Each row was made from one small tree. The marks that hang from a mark follow it in brackets, in the order of their numbers. Every link used is in the known rows. Write each row's tree.
Known rows:
Q_423{Q_12{Q_173} Q_416 Q_988{Q_214 Q_352{Q_438}}}: [ 36 -11  16 -13  -5   5 -27  30   0  -8 -12 -23  26  -6  14 -16  70   2
 -22   4 -24  10 -25 -36 -23  -6 -25  -1  -4  12   3 -55   7   5   1]
Q_423{Q_416{Q_12} Q_988}: [ 15 -24  -3   4 -14  -6 -20  23 -10  -8 -17 -16  16  -1  19  -8  50  -1
 -18   9 -21   5 -23 -23 -22 -13 -21  -6   1 -10 -12 -36  10  -5 -14]
Q_12{Q_173 Q_352{Q_988{Q_214{Q_416} Q_423}}}: [ 35  24   2 -31  -7  -9 -23  17  20   0  -8  -7  20   3  25 -24  16   1
 -14   7 -14  17 -22 -25 -14   1 -28  -1   9  -1   1  -3  -2  17 -12]
Q_423{Q_12{Q_173 Q_214{Q_416}} Q_988{Q_352}}: [ 46  11  19 -19   0   5 -22  22  -8 -12 -13 -19  17  -4  19 -31  54   1
  -6  -8 -19  -7 -30 -20 -21  -9 -31  -6   4   2   8 -40   3   8  -6]
Q_173{Q_12{Q_214{Q_988{Q_423}} Q_352}}: [  5  14   6 -18  -6 -12 -36  23  21  -5 -10 -13   8   2  22 -34   1  -4
  -9  -8 -13   9 -26 -18 -19   2 -35  -7  11 -16   3  -4  -6  12 -13]
Q_423{Q_416 Q_988{Q_12{Q_173} Q_214 Q_352}}: [ 26 -13   3  -7 -13   5 -42  32  18  -6  -7 -20  33  -2  11  -7  52  -1
 -19  23 -18   2 -18 -24 -23   1 -28  -3   3  14  -3 -52   4   3  -6]
Q_12{Q_173 Q_352{Q_438}}: [ 33  24   8 -22  -1 -10 -13  18   5  -4 -10  -7   2   3  24 -17  24   0
 -14   8 -20  14 -24 -35 -18   1 -22  -1   2 -15   4 -12  -5  19  -4]
Q_416{Q_423{Q_12{Q_173} Q_988}}: [ 30  -3  -5 -13  -7   3 -11  24   5 -10 -15  -9  16  -3  20 -26  27  -2
 -16   6 -24 -16 -30 -22 -19 -15 -27  -5   0 -22  -4 -17   4  -3  -7]
Q_352{Q_438 Q_988{Q_12 Q_214 Q_423}}: [ 17 -18 -28 -18 -26  -4 -37  29  29   2  -4 -12  28   1   6   0 -17   4
 -16  13  -9  32 -19 -30 -21   9 -24   0   0  -1  -6  25   1  10  -9]
Q_416{Q_214}: [ 19  -9 -22   5 -18  -1 -26  24   0  -9 -10  -3   6   0  12 -25 -11   1
 -10   3 -20 -10 -22 -17 -26  -3 -25  -6  -1 -27 -19  -8   2   8  -7]
Q_173{Q_12{Q_214{Q_416} Q_352{Q_438 Q_988}}}: [  1   9   4 -29  -3 -17 -24  20   1  -2 -12 -16   5   2  26 -21  17   1
  -5 -10 -17  44 -27 -27 -20   5 -27  -2   6  -9  -2   5  -7  11 -16]
Q_988{Q_352{Q_12}}: [ 18 -12  -5  -8 -25  -4 -41  25  -8  -4  -7  -6  16   1  11   6  -8   0
 -15  -1 -21   6 -18 -33 -19   9 -25  -5  -1  -6  -7 -12  -2   6  -9]
Q_416{Q_12{Q_173 Q_352{Q_438}} Q_214{Q_423 Q_988}}: [ 33   2 -26 -27   3 -13  -5   8  -3  -7 -12   7  17   3  30 -69 -16  -1
 -15  18 -19  32 -25 -28  -8  -6 -20   5   2 -44   6  11   5  13  -6]
Q_352{Q_438{Q_12{Q_173 Q_214{Q_416 Q_423}}} Q_988}: [ 29   6 -11 -32   0 -26 -11  19  -4   1 -11 -14   0   0  24 -29   7   7
  -7  -1 -17  47 -25 -29 -11   4 -25  -2  -1  -4  -3  29   0  11 -12]
Q_173{Q_12{Q_352{Q_438 Q_988{Q_214}}}}: [ -2  -6  -6 -25 -13 -14 -31  26   4  -1 -12 -12  11   1  21 -10  12   1
 -16   0 -27  31 -24 -35 -21   9 -28  -1   4  -9  -5  -2  -8   3 -12]
Q_423{Q_12{Q_214{Q_416 Q_988} Q_352}}: [ 31  15  20 -17   0  -7 -20  13  -8  -5 -14  -9   7  -2  27 -35  29   0
  -6 -14 -22   4 -27 -18 -16 -14 -30  -9   4  -6   1 -27   2  16 -12]
Q_214{Q_12{Q_173} Q_416 Q_423 Q_988{Q_352{Q_438}}}: [ 35   4  16 -21  -1 -35  -8  -9 -33  -4  -8  -6  18   0  35 -71  -4   6
 -21   6  -7  16 -23 -23  11  -8 -27  -6  -4   7   2   5   4  26 -22]
Q_214{Q_12 Q_423{Q_416}}: [ 13 -21   2   7 -16 -30 -23   7 -18   3 -11  -8   7   0  22 -31   9   2
 -20  -5 -19   4 -25 -18  -7 -13 -23 -15  -5   3 -12 -12   6   0 -20]
Q_416{Q_12{Q_352} Q_214{Q_423}}: [ 24 -15 -33 -13 -10  -8 -22  14  -7  -6 -10   8  14   3  20 -39 -28  -2
 -10   3 -26  18 -23 -21 -18  -7 -19   1   4 -40  -5  -5   5  -4  -9]
Q_423{Q_416{Q_12 Q_214}}: [ 17 -26 -20   6 -13  -4 -25  24   3  -8 -12  -5  12   1  18 -17  10  -1
 -15   2 -18   9 -22 -20 -25  -9 -17  -2  -2 -26 -20 -25   9   3 -10]
Q_352{Q_12 Q_438}: [  4 -17 -14 -12 -15 -11 -23  23 -12  -4 -10  -4   3  -1  12  -2  -1   4
 -11  15 -18  33 -19 -36 -17   6 -15  -4  -7 -14  -3  20  -2  11  -7]
Q_214{Q_416 Q_423}: [ 12  -2   1  -5 -19 -29 -24   4 -35  -6 -10  -4   4  -1  25 -29 -10   4
  -8  -1 -15   7 -21 -11  -5 -11 -22 -10   0   5 -16  -1   5  11 -21]
Q_12{Q_214 Q_352{Q_438 Q_988}}: [ 27  24  -3 -24  -9  -9 -17  24  11   4 -12 -17   8   2  21 -12  12  -1
  -9  -9 -18  45 -25 -34 -26   2 -28  -3   3 -16   0  12  -4  13  -7]
Q_438{Q_988{Q_214 Q_423{Q_416}}}: [  9  -5   1  -8 -17  -6 -37  30   8  -4  -8 -15   9   0  16  -3  -8   7
 -22  -4 -12 -11 -18 -18 -21  -2 -24  -3   5   3 -14 -21   7   2 -10]
Q_423{Q_416 Q_988{Q_214 Q_352{Q_438{Q_12{Q_173}}}}}: [ 28 -11   5 -12  -6  -5 -34  33   4  -6  -9 -25  19  -4  11 -12  46   2
 -22  16 -21  16 -17 -34 -23   1 -26   0  -1  12  -5 -42   6   3  -3]
Q_438{Q_12 Q_352 Q_988{Q_214}}: [ 13 -15  -9 -29  -1 -21 -32  35 -11   5 -10  -8 -19  -2  19  -8 -10  13
 -21  -4 -32  -5 -14 -30 -21   3 -28  -3  11   1 -14 -35   1 -12  -9]
Q_438{Q_12 Q_988{Q_214}}: [ 14 -15  -8 -24  -4 -14 -34  33  -9  -6 -10 -10  -8  -1  19  -8 -11  11
 -17   4 -33 -21 -16 -20 -20   3 -29  -3   5   0 -13 -25   1 -13  -9]
Q_173{Q_12{Q_214{Q_988{Q_352 Q_423{Q_416}}}}}: [  4   1   6  -7 -13 -11 -44  26  19  -6  -8 -20  13   1  18 -27   2  -3
 -13 -14  -6   8 -25 -18 -19   3 -35  -7   6  -8  -5 -12  -1  13 -13]
Q_12{Q_173}: [ 29  12   0  -9 -12  -9 -21  21   4  -8 -10  -8   3   1  23 -19  19   0
 -13   9 -15 -17 -24 -19 -17  -2 -27  -8   1 -11  -7 -14  -2  14  -7]
Q_423{Q_12{Q_352} Q_416 Q_988{Q_214}}: [ 21 -13  18  -6  -6   3 -28  27  -4  -3 -16 -18  19  -5  14 -11  75  -1
 -18   1 -34   5 -24 -29 -25 -15 -25  -8   2   9  -2 -62   7  -5  -7]
Q_352{Q_438{Q_12{Q_214{Q_416 Q_423}}} Q_988}: [ 21  -4 -14 -25  -7 -26 -16  19 -12   2 -12 -15   0   0  20 -20  -3   7
  -7  -6 -19  48 -23 -29 -13   2 -25  -4  -2  -3  -9  30   1   6 -15]

Write each row's tree:
[ 25 -12 -14   4 -12   6 -39  27  44  -6  -2  -4  22   5   5 -16   4   0
  -9  11  -4  -2 -24 -13 -21   1 -19  -4   6 -10  -4 -13   4  18  -9] -> Q_988{Q_12{Q_173} Q_423{Q_416{Q_214}}}
[ 18  -4 -14 -11 -11  -5 -35  23  20  -7  -6  -8  15   2  18 -15  -9   0
  -1   9  -9   2 -21  -6 -22  -5 -23  -7   4  -9  -9  -4   1   9 -13] -> Q_988{Q_12{Q_214{Q_416{Q_423}}}}
[  0   8   2 -20  -6 -16 -32  22   0  -4 -12 -15   4   1  22 -32  15  -4
  -6  -6 -23  19 -27 -19 -19   0 -33  -9   9 -11   5  -9  -6  -3 -12] -> Q_173{Q_12{Q_214{Q_423{Q_988}} Q_352}}
[ 17 -19 -16 -10 -19 -25 -35  15  -9  -2  -7  -6  12  -3  19 -39 -18   2
 -19  14 -18  -8 -19 -14 -13  -8 -29 -11  -3   2  -8  -5   3  -4 -11] -> Q_988{Q_214{Q_12 Q_423}}
[ 17 -15  -4  10 -17   1 -32  23  10  -5  -9  -9  22   1  15 -20  14   0
 -18   2 -17   6 -20 -22 -20  -3 -25  -4  -2 -11 -19 -29   6  16 -12] -> Q_423{Q_416{Q_214{Q_988{Q_12 Q_352}}}}
[ 38  35  11 -25  -2 -21 -21   7  -6  -8  -8 -13  13  -1  34 -64   0   0
  -8   2  -1  14 -24 -11  -3  -6 -34  -6   4  -1   2   3   2  27 -12] -> Q_12{Q_173 Q_214{Q_416 Q_423 Q_988{Q_352}}}
[ 26   0  -6 -25 -10 -15 -30  19  -4  -4  -9  -5  12  -4  20 -32   2   1
 -15  10 -24  12 -22 -26 -15  -6 -24  -4  -2  -1   3 -13   1   4  -1] -> Q_988{Q_214{Q_423{Q_12{Q_173 Q_352{Q_438}}}}}
[ 18  -5   6  -4 -19 -20 -19   6 -26  -3 -15  -4  11  -4  25 -44   3   1
 -18  -8 -24  -3 -27 -20  -1 -14 -32 -13  -3  -7  -7  -5   6   9 -15] -> Q_214{Q_423{Q_12} Q_988}
[ 33   3  -5 -25  -2   4 -16  26  14  -8 -13  -9  21  -3  21 -31  26  -3
 -18  14 -28  -8 -26 -25 -22 -13 -27  -2   3 -18   2 -27   3  -6  -3] -> Q_416{Q_423{Q_12{Q_173 Q_352} Q_988{Q_214}}}
[ 33  14  22 -14  -4 -12 -18   4  -5  -8 -11  -4  15   0  26 -44  15   3
 -12  -3  -9  -6 -25 -16  -2 -13 -28  -7   6  -1  -2 -14   5  29 -19] -> Q_214{Q_416 Q_988{Q_423{Q_12{Q_173 Q_352}}}}
[  4  -1  -3 -21  -5 -11 -31  25   2 -11 -10 -19  11  -1  20 -27   2   0
  -8  -4 -11  20 -25 -20 -22   1 -28  -1   4 -11  -5  -4  -2   5 -12] -> Q_173{Q_12{Q_214{Q_416{Q_423{Q_988{Q_352{Q_438}}}}}}}
[ 27 -10 -10  -9   4   2  -8  23   4  -8 -16 -10  18   1  19 -31  52  -1
 -16  17 -22  28 -25 -31 -24  -9 -16   3   3 -26  -1 -30   8   4  -5] -> Q_423{Q_416{Q_12{Q_173 Q_352{Q_438}} Q_214} Q_988}
[ 42  26  10 -31  14 -18 -25  17  17  -5  -8  -9  -2   3  24 -46   8   2
  -4   5 -13   4 -22 -15 -10  -2 -31  -6  12  -6   6 -10  -1  17 -12] -> Q_438{Q_12{Q_173 Q_214{Q_416 Q_988{Q_423}} Q_352}}
[ 26  -2 -12 -10 -12  -1 -23  26  15  -8 -12  -9  10  -2  19 -20  -9  -3
 -11 -10 -18  -8 -28 -17 -25 -14 -27  -7  -1 -25 -10  -7   4  -1  -6] -> Q_416{Q_423{Q_12{Q_214}}}
[ 20  -9  15   9 -21  -2 -31  26  -9  -5 -13 -23  20  -2  12   2  50  -1
 -21  -3 -21   1 -21 -30 -23  -5 -28  -7   0   6 -14 -47   7   3 -12] -> Q_423{Q_416 Q_988{Q_352}}
[ 25 -18 -16  -5 -20 -11 -44  23  21  -3  -3  -8  17  -1   7 -27 -27   1
 -19  11  -5 -21 -18 -13 -20  -4 -28 -10   2   0  -6  -4   4   3 -10] -> Q_988{Q_214{Q_12} Q_423}
[ 25   6  18  -6 -18 -15 -26   7 -24  -9 -10 -11  18  -1  27 -30   2   3
 -17  -2 -11  -4 -18 -20  -6  -6 -31  -6   0   4 -17 -20   5  26 -21] -> Q_214{Q_416 Q_988{Q_352}}
[ 17  -8  11  -4 -12 -19 -22  13 -18   1 -13  -8   6  -1  19 -14  25   0
 -15 -17 -29  27 -27 -31 -11 -12 -18  -8  -4   1  -4 -24   6   5 -11] -> Q_214{Q_423{Q_12{Q_352{Q_438}} Q_416}}
[ 33  40  13 -29  10  -6 -15  25  25  -2  -8 -17   1   4  25 -23  20   2
 -10  -5  -9  28 -26 -28 -22   0 -22   1   9 -12  12  -7  -2  20  -1] -> Q_12{Q_173 Q_214 Q_352{Q_438{Q_988{Q_423{Q_416}}}}}
[ 18 -16 -10 -13 -13  -8 -27  21 -16 -12 -12 -12  18  -4  19 -26  22   2
 -14  25 -18  -5 -17 -15 -20  -9 -26  -5   3  -1 -10 -24   6  -3 -12] -> Q_423{Q_988{Q_214{Q_416{Q_12}}}}
[ 12  -4   4  -5 -16 -24 -18   5 -42  -7 -12  -9   8  -3  22 -34  14   4
  -9   5 -18   7 -21 -12  -5 -13 -24 -11   1   7 -12  -6   7   5 -21] -> Q_214{Q_416 Q_423{Q_988}}
[ 35   5   8 -13  -1 -16 -15  12   2  -1 -10  -4   5   3  27 -31  24   0
 -17   4 -22 -15 -25 -24 -14  -6 -27 -10   3 -11   3 -21  -4   8 -13] -> Q_214{Q_12{Q_173 Q_352}}
[ 18 -15 -15 -18 -24  -2 -52  30   3  -5  -4  -8  24  -2  10  -2 -17   0
 -17  15 -19   7 -12 -30 -22  10 -27  -2  -2   1  -6 -15  -1   2  -3] -> Q_988{Q_214 Q_352{Q_12}}
[ 11 -15 -10 -26  -5 -22 -34  27 -17  -4 -10  -8  -7  -1  21 -17 -21  11
 -16   1 -33 -12 -16 -19 -14   2 -28  -4   5   3 -11 -16   3 -16 -10] -> Q_438{Q_12 Q_988{Q_214{Q_423}}}
[ 29  -3 -15   0 -19   1 -29  21  11  -8  -6  -6  21   1   8 -38 -32   1
 -18   0  -8   3 -20 -26 -19   1 -29   0  -1 -26 -12   4   5  22  -7] -> Q_416{Q_214{Q_988{Q_352{Q_438} Q_423}}}
[  4  -3  -8 -22 -15 -22 -27  25 -20   6 -10  -7  -8  -3  24 -18 -17  10
 -24  -6 -23   7 -17 -28 -16  -3 -27  -3   9   0 -14 -21   3  -4 -10] -> Q_438{Q_352 Q_988{Q_214{Q_423}}}
[ 25   3 -12 -37   1  -5 -30  21  26  -7  -3  -2  24   2  22 -25  -2   2
 -10  36 -14  20 -17 -20 -16   0 -17   5   3  -2   2 -12  -2  14  -6] -> Q_988{Q_12{Q_173 Q_352{Q_438}} Q_214{Q_416{Q_423}}}
[ 40  21   8 -29   2  -2 -11  23  12  -1 -14 -13   8   0  24 -22  41   0
  -8 -14 -24  26 -32 -33 -22  -5 -27  -4   2 -15  11  -8  -3  12  -3] -> Q_423{Q_12{Q_173 Q_214 Q_352{Q_438 Q_988}}}
[ 30   0  12 -13 -12  -9 -20   8 -15 -10 -11  -7  24  -2  28 -35  -6   1
 -19  -7 -15  -5 -22 -22  -6 -13 -29  -3  -2  -7 -15 -20   7  18 -19] -> Q_214{Q_416{Q_423{Q_12}} Q_988{Q_352}}
[ 40  22   1 -34  15 -16 -22  22  17  -6  -8  -8  -5   3  26 -34   5   1
  -2   5 -20   7 -22 -16 -17  -3 -27  -4   9 -12   1 -13  -2   6  -9] -> Q_438{Q_12{Q_173 Q_214{Q_416{Q_423}} Q_352}}
[ 40  35  14 -22   0 -11 -22  14   5 -11  -8 -15  13   0  33 -52  14   0
  -8   5   0   2 -23 -13 -11  -5 -34  -5   4  -4  -1  -9   0  30 -10] -> Q_12{Q_173 Q_214{Q_416 Q_988{Q_352}}}
[ 21  12  -6 -12  -7  -9 -21  21   1 -10 -11 -16   9  -2  22 -32   3  -1
  -4   5  -7   5 -23  -8 -22 -13 -27  -7   3 -12 -11  -1   4   8 -12] -> Q_12{Q_214{Q_416{Q_423{Q_988}}}}
